Each row was made from one small tree. Brackets hold a mark, then the marks that hang from it, in alphabetical order. Every link used is in the known rows. Write each row's tree.
(in the rows, 128 means zero)
Known rows:
[varez [tusas rineb]]: [106 138 100 109 140 126 118 134 137 187  92 138 107  94 147 125 141]
[zefepi [faso rineb]]: [169 141  84 100 146 111 113 144 129 201 103 158 139  99 126 170 155]
[varez [tusas [rineb masufot pivoka zedemem]]]: [ 64 141  84 121 134 144 125 123 120 168  90 173 119  85 163 118 163]
[tusas rineb]: [146 137 102 107 141 138 120 137 135 176 111 151 122  98 138 141 155]
[faso [rineb tusas zedemem] zefepi]: [159 115  69 131 129 128 118 141 109 189 118 163 127  92 152 116 177]
[zefepi [faso [rineb [tusas varez] zedemem]]]: [144 133  69 111 147 129 127 132 112 197  97 175 145 102 130 148 165]
[rineb faso masufot]: [103 124  94 100 136 126 110 125 129 195  93 147 141  88 124 116 165]
[masufot [rineb faso pivoka tusas zedemem]]: [ 85 118  56 116 155 132 115 141 134 178 118 183 141  92 115 101 179]
[faso [rineb pivoka tusas zedemem]]: [108 121  85 137 144 122 125 137 115 176 117 191 150  94 136 122 177]
[faso [rineb masufot] zefepi]: [146 128  95 122 131 126 117 145 121 189 105 150 142  86 157 129 182]
[masufot [rineb faso]]: [137 130  75 101 154 126 107 146 148 190 119 148 144  96 106 123 170]
[faso [rineb pivoka] zefepi]: [133 133 101 123 145 122 116 165 124 179 103 156 142  94 147 138 175]
[zefepi [faso [rineb tusas]]]: [142 126  83 105 149 104 116 140 130 208  98 161 129  98 132 150 152]
[rineb [faso zefepi] pivoka zedemem]: [115 130  65 105 134 142 108 149 107 177  98 161 129  92 128 120 169]
[rineb tusas zedemem]: [132 123  96 125 134 127 102 118 113 182 108 155 128  94 138 108 163]
[faso [rineb masufot pivoka tusas] zefepi]: [ 78 113 102 132 143 118 122 150 123 186  92 168 136  83 166 108 183]
[rineb faso masufot pivoka tusas zedemem]: [ 45 111  73 117 138 134 118 120 112 182  93 186 136  83 135  92 175]
[zefepi [faso [rineb masufot pivoka]]]: [111 142  91 107 149 116 119 143 127 189  91 179 148  91 141 162 170]
[masufot [rineb faso pivoka zedemem]]: [115 136  58 110 152 141 113 145 132 170 123 180 153  94 110 122 181]

Which tree is each row?
[ 72 114  77 113 137 150 126 109 107 190  85 168 147  91 131  88 175] | [rineb faso masufot [tusas varez] zedemem]
[ 98 128  67 117 142 121 124 130 113 189  96 195 140  88 148 142 175] | [zefepi [faso [rineb masufot pivoka tusas zedemem]]]
[ 85 128  57 106 135 159 135 127 117 166 108 196 133  88 136 126 175] | [tusas [rineb faso masufot pivoka zedemem]]
[125 144  68 111 140 129 121 134 111 181 101 193 153  90 142 162 176] | [zefepi [faso [rineb masufot pivoka zedemem]]]
[142 114  94 125 139 113 116 151 124 198 106 146 125  92 149 115 168] | [faso [rineb tusas] zefepi]
[107 129  90 109 156 102 118 149 130 198  92 175 134  97 135 151 157] | [zefepi [faso [rineb pivoka tusas]]]
[102 134  61 102 145 179 141 150 109 164  92 176 134 101 133 126 173] | [tusas [rineb [faso zefepi] pivoka zedemem] varez]
[122 127  65 107 124 143 112 113 110 185 107 166 145  86 124 117 173] | [rineb faso masufot zedemem]
[ 84 135  93 130 162 148 115 139 129 162 106 176 159  98 134 104 189] | [masufot [rineb pivoka [tusas varez] zedemem]]
[ 85 127  52 106 126 144 130 117 121 188  97 165 111  85 142 113 155] | [varez [tusas [rineb faso masufot zedemem]]]
[ 46 129 113 132 146 150 120 118 106 164  79 177 156  90 155  95 185] | [rineb masufot pivoka [tusas varez] zedemem]
[120 118  79 135 132 149 132 131 102 184  97 168 149  89 162 104 193] | [faso [rineb masufot [tusas varez] zedemem] zefepi]
[ 30 117  82 117 147 150 129 120 107 178  79 184 153  89 132  89 180] | [rineb faso masufot pivoka [tusas varez] zedemem]
[156 128  61 111 140 117 118 132 115 200 109 176 133  97 133 150 161] | [zefepi [faso [rineb tusas zedemem]]]
[106 123  85 135 145 144 131 151 105 173  97 175 149  96 150 112 186] | [faso [rineb pivoka [tusas varez] zedemem] zefepi]
[117 122 112 127 154 122 130 139 127 192 100 157 157 102 130 119 169] | [faso [rineb [tusas varez]]]
[100 139  85 120 134 160 127 125 116 154 109 189 135  88 157 132 179] | [tusas [rineb masufot pivoka zedemem]]
[ 92 146 122 112 160 158 134 146 129 159  87 163 146 104 138 137 165] | [tusas [rineb pivoka] varez]
[107 148  96 116 149 172 135 136 114 150  99 180 148 103 140 137 173] | [tusas [rineb pivoka zedemem] varez]
[135 143  90 104 154 111 116 153 130 191  96 171 144  99 128 171 158] | [zefepi [faso [rineb pivoka]]]
[ 93 142 105 126 133 143 106 122 108 160  99 175 152  86 149 122 183] | [rineb masufot pivoka zedemem]
